Each row comes from the steps of one walk. Every step used is in the known rows, and no mark comes twice. Write the walk behind each row, first mark first.
(in the rows, 100 means zero)
Known rows
z k y h w g: [68, 93, 98, 73, 86, 121, 95, 92, 95, 101, 122, 85, 78, 97, 77, 112, 67, 124, 85, 74, 95, 115, 64, 93, 89, 91, 83, 67, 107]
k t: [90, 94, 99, 97, 98, 120, 91, 103, 104, 120, 97, 87, 117, 94, 94, 98, 96, 114, 117, 104, 108, 93, 99, 106, 91, 106, 105, 99, 99]
t k r: [102, 97, 103, 84, 117, 117, 116, 92, 105, 102, 102, 102, 125, 92, 94, 93, 98, 95, 118, 102, 106, 117, 85, 111, 97, 110, 69, 98, 95]
y x z: [107, 72, 96, 113, 98, 90, 127, 94, 104, 112, 122, 97, 85, 106, 98, 80, 108, 103, 85, 101, 111, 114, 89, 102, 106, 90, 103, 100, 114]
h w: [88, 91, 91, 99, 91, 114, 78, 95, 97, 109, 113, 103, 111, 94, 91, 99, 96, 92, 89, 97, 75, 100, 105, 104, 106, 98, 97, 95, 94]
h w g s: [79, 92, 114, 105, 97, 133, 84, 92, 99, 96, 93, 90, 102, 109, 92, 104, 98, 98, 78, 105, 69, 96, 111, 75, 107, 102, 95, 64, 121]
s x z: [104, 105, 108, 93, 99, 79, 123, 108, 102, 106, 107, 115, 86, 93, 97, 91, 111, 103, 87, 94, 111, 117, 104, 96, 113, 93, 103, 104, 118]
h w g: [80, 95, 99, 97, 95, 128, 87, 93, 92, 87, 102, 93, 108, 106, 87, 102, 90, 99, 73, 105, 81, 96, 98, 81, 106, 90, 86, 69, 118]
u x z k y h w g: [76, 57, 91, 74, 78, 111, 134, 78, 95, 99, 128, 80, 60, 124, 75, 103, 67, 113, 69, 77, 107, 139, 43, 106, 98, 87, 82, 60, 110]
t k s x z: [108, 110, 99, 72, 111, 87, 132, 119, 111, 106, 111, 116, 106, 92, 97, 79, 108, 87, 93, 83, 113, 139, 79, 114, 108, 97, 80, 93, 107]
k y x: [103, 74, 95, 95, 95, 84, 99, 101, 106, 108, 118, 89, 102, 120, 107, 106, 104, 115, 124, 85, 105, 110, 68, 123, 97, 89, 105, 89, 115]
s x z k y h w g: [73, 97, 105, 66, 85, 100, 117, 101, 96, 108, 128, 100, 64, 91, 73, 103, 78, 127, 73, 68, 107, 131, 68, 90, 103, 83, 85, 71, 124]
x u: [94, 96, 99, 94, 96, 115, 113, 94, 94, 103, 101, 84, 101, 110, 113, 79, 106, 108, 84, 113, 89, 111, 104, 99, 91, 106, 91, 103, 89]
y x s k z: [69, 75, 99, 130, 130, 93, 108, 99, 92, 122, 110, 75, 117, 91, 78, 57, 118, 123, 103, 92, 112, 108, 83, 115, 83, 89, 102, 102, 105]
g w: [94, 87, 119, 108, 81, 99, 98, 113, 100, 113, 83, 102, 93, 108, 101, 101, 108, 98, 100, 110, 90, 104, 100, 96, 104, 106, 107, 102, 97]
x z k y h w g: [74, 86, 105, 72, 79, 128, 126, 100, 96, 108, 124, 93, 58, 94, 76, 94, 71, 124, 59, 74, 94, 126, 62, 90, 99, 91, 92, 67, 111]
z k: [96, 104, 94, 100, 99, 102, 103, 97, 103, 108, 115, 93, 68, 82, 94, 85, 79, 104, 86, 86, 110, 112, 87, 100, 86, 107, 86, 105, 82]
r k y h w g s: [63, 99, 114, 76, 90, 141, 96, 95, 110, 109, 120, 81, 98, 106, 89, 112, 89, 90, 107, 86, 83, 121, 80, 89, 110, 93, 94, 51, 117]
k z: [94, 88, 106, 110, 108, 120, 100, 118, 102, 114, 108, 95, 105, 99, 91, 83, 105, 105, 101, 85, 101, 93, 98, 117, 102, 102, 100, 110, 110]
k y h w g s x: [70, 95, 119, 75, 95, 95, 80, 96, 99, 102, 100, 97, 111, 115, 86, 137, 102, 123, 118, 84, 85, 108, 98, 86, 109, 89, 100, 62, 140]
z k s: [102, 102, 92, 80, 99, 98, 109, 107, 104, 111, 104, 95, 67, 89, 99, 86, 79, 111, 94, 71, 112, 116, 66, 118, 85, 108, 81, 95, 84]
u x s k y h: [69, 72, 96, 82, 109, 63, 125, 75, 90, 102, 91, 76, 110, 122, 82, 109, 102, 124, 126, 95, 114, 132, 55, 121, 83, 89, 107, 79, 91]
w h: [103, 100, 106, 99, 97, 110, 118, 92, 91, 96, 82, 113, 98, 102, 88, 106, 89, 107, 100, 82, 107, 102, 128, 113, 95, 78, 83, 101, 120]
x z: [106, 93, 108, 99, 93, 107, 132, 107, 102, 107, 103, 108, 81, 96, 100, 83, 103, 100, 72, 99, 98, 111, 98, 98, 110, 100, 109, 100, 104]
k s: [106, 97, 99, 81, 101, 96, 108, 110, 101, 102, 89, 101, 100, 107, 106, 100, 99, 107, 108, 85, 100, 103, 80, 119, 100, 102, 95, 90, 102]
r k s: [98, 114, 94, 76, 100, 113, 115, 110, 112, 108, 113, 93, 93, 97, 106, 84, 92, 78, 110, 82, 111, 120, 69, 120, 104, 98, 82, 83, 92]
y k: [89, 88, 95, 100, 119, 89, 101, 98, 107, 109, 108, 97, 91, 104, 98, 86, 98, 99, 99, 91, 97, 112, 70, 85, 82, 103, 99, 110, 89]
t k y h w g s x: [67, 102, 111, 74, 107, 108, 82, 97, 108, 99, 116, 96, 131, 107, 81, 125, 100, 99, 117, 89, 87, 128, 94, 85, 105, 91, 82, 61, 127]
h w g s k u: [66, 102, 120, 93, 113, 113, 101, 98, 92, 87, 74, 78, 117, 108, 89, 91, 112, 129, 86, 84, 59, 112, 97, 85, 108, 102, 97, 52, 124]
g w h: [96, 87, 124, 107, 78, 108, 117, 106, 92, 109, 66, 116, 91, 110, 89, 107, 97, 105, 99, 92, 99, 106, 128, 108, 99, 85, 90, 103, 116]
k s x u: [98, 105, 98, 68, 101, 84, 111, 106, 96, 103, 95, 92, 108, 115, 116, 88, 112, 120, 106, 93, 102, 119, 90, 117, 95, 100, 80, 96, 106]
z k u: [98, 105, 97, 87, 103, 100, 111, 103, 103, 107, 107, 89, 68, 88, 90, 89, 82, 116, 97, 73, 106, 121, 76, 115, 86, 118, 82, 100, 95]
u x s k y h w g: [48, 67, 94, 80, 104, 91, 112, 68, 81, 89, 93, 69, 119, 128, 70, 111, 94, 122, 99, 98, 96, 127, 53, 103, 88, 78, 93, 49, 109]

Which walk is each row?
[75, 68, 114, 93, 106, 103, 140, 83, 93, 85, 82, 72, 99, 134, 88, 83, 113, 117, 70, 88, 70, 136, 76, 99, 118, 98, 96, 46, 127] -> h w g s k u x z
[101, 94, 104, 85, 103, 107, 117, 87, 101, 113, 102, 95, 73, 83, 91, 90, 79, 123, 105, 84, 116, 110, 75, 112, 88, 115, 74, 104, 90] -> z k r
[96, 126, 93, 71, 106, 84, 105, 111, 112, 108, 117, 100, 100, 94, 103, 93, 99, 81, 123, 77, 125, 126, 75, 118, 108, 91, 77, 88, 106] -> r k s x
[88, 106, 110, 81, 102, 83, 112, 114, 99, 95, 88, 90, 111, 105, 109, 93, 112, 130, 109, 77, 88, 114, 72, 113, 102, 88, 116, 80, 97] -> s k y
[78, 95, 115, 90, 122, 95, 127, 85, 87, 110, 69, 92, 112, 84, 86, 82, 108, 132, 108, 104, 103, 110, 82, 106, 87, 106, 94, 92, 95] -> x s k r
[100, 78, 82, 89, 102, 82, 119, 81, 102, 98, 111, 77, 70, 117, 89, 97, 79, 106, 107, 77, 119, 134, 58, 131, 85, 114, 72, 94, 93] -> z k u x
[74, 81, 122, 79, 82, 134, 123, 99, 103, 118, 115, 90, 52, 95, 81, 97, 78, 124, 64, 76, 81, 127, 75, 85, 102, 103, 101, 62, 114] -> x z k y h w g s
[104, 99, 105, 85, 97, 108, 143, 109, 104, 115, 110, 97, 49, 82, 89, 71, 86, 117, 69, 72, 104, 132, 73, 112, 96, 118, 91, 99, 99] -> x z k u
[69, 91, 112, 79, 101, 136, 90, 95, 107, 100, 112, 89, 123, 109, 84, 116, 93, 97, 103, 94, 74, 122, 87, 86, 101, 98, 88, 57, 114] -> t k y h w g s
[103, 109, 98, 75, 106, 67, 98, 111, 103, 101, 94, 108, 106, 104, 103, 109, 106, 111, 121, 80, 114, 109, 86, 117, 104, 94, 89, 94, 116] -> k s x
[108, 66, 94, 101, 93, 89, 139, 85, 101, 98, 107, 94, 82, 126, 97, 91, 100, 89, 85, 104, 111, 123, 79, 114, 109, 96, 98, 93, 103] -> u x z
[107, 74, 88, 86, 109, 101, 150, 92, 109, 95, 115, 91, 102, 123, 90, 82, 101, 78, 93, 95, 107, 151, 64, 127, 105, 109, 76, 87, 102] -> t k u x z
[90, 69, 87, 106, 105, 90, 111, 71, 95, 103, 97, 87, 94, 119, 85, 101, 93, 84, 101, 118, 117, 117, 80, 113, 84, 105, 90, 93, 95] -> u x s
[70, 98, 115, 93, 97, 104, 111, 86, 99, 113, 120, 98, 60, 84, 70, 97, 86, 116, 66, 85, 102, 125, 106, 66, 103, 96, 86, 79, 120] -> y h w g s x z k
[110, 66, 97, 88, 97, 86, 148, 91, 101, 98, 99, 91, 83, 130, 94, 94, 103, 102, 94, 91, 106, 132, 69, 128, 110, 108, 94, 88, 116] -> k u x z
[65, 102, 118, 105, 109, 116, 92, 92, 93, 87, 83, 82, 116, 103, 92, 88, 110, 115, 76, 97, 64, 104, 107, 71, 107, 90, 102, 57, 111] -> h w g s k
[100, 110, 102, 93, 98, 81, 125, 105, 105, 114, 122, 108, 54, 76, 90, 77, 91, 107, 74, 80, 122, 129, 91, 96, 99, 100, 90, 108, 100] -> s x z k
[76, 87, 128, 74, 88, 103, 111, 103, 101, 109, 104, 103, 90, 111, 85, 121, 106, 123, 91, 84, 84, 119, 95, 83, 119, 90, 110, 62, 145] -> k y h w g s x z
[93, 70, 90, 92, 110, 88, 120, 76, 94, 103, 89, 83, 95, 123, 82, 103, 96, 97, 111, 107, 111, 126, 68, 128, 84, 117, 85, 89, 107] -> k u x s
[102, 78, 91, 114, 98, 92, 130, 91, 106, 120, 137, 91, 53, 87, 93, 65, 88, 107, 71, 87, 121, 127, 76, 104, 92, 97, 90, 104, 95] -> y x z k
[102, 81, 80, 87, 116, 92, 118, 86, 107, 88, 111, 83, 122, 127, 91, 98, 97, 79, 119, 96, 109, 140, 69, 130, 95, 109, 67, 89, 99] -> t k u x
[93, 76, 106, 85, 124, 93, 116, 88, 105, 115, 94, 99, 96, 104, 97, 91, 97, 118, 119, 89, 102, 109, 58, 98, 84, 111, 87, 109, 98] -> y k r
[86, 100, 92, 97, 97, 123, 93, 100, 106, 128, 111, 80, 85, 76, 87, 83, 75, 118, 103, 89, 118, 106, 87, 106, 76, 114, 93, 104, 80] -> z k t
[102, 119, 101, 69, 99, 92, 137, 118, 114, 115, 120, 107, 80, 91, 103, 76, 102, 81, 97, 77, 122, 137, 73, 116, 117, 91, 85, 86, 110] -> r k s x z
[66, 76, 112, 100, 104, 99, 91, 94, 99, 96, 100, 71, 119, 123, 100, 95, 115, 131, 99, 83, 71, 114, 76, 94, 105, 80, 105, 45, 126] -> h w g s k y x
[95, 110, 92, 68, 100, 85, 114, 102, 98, 111, 109, 86, 75, 97, 110, 73, 91, 123, 93, 79, 112, 132, 77, 116, 81, 107, 67, 101, 87] -> z k s x u
[84, 108, 100, 71, 92, 108, 112, 103, 111, 113, 127, 90, 94, 98, 97, 108, 90, 92, 129, 81, 114, 124, 69, 113, 102, 91, 98, 87, 96] -> r k y h
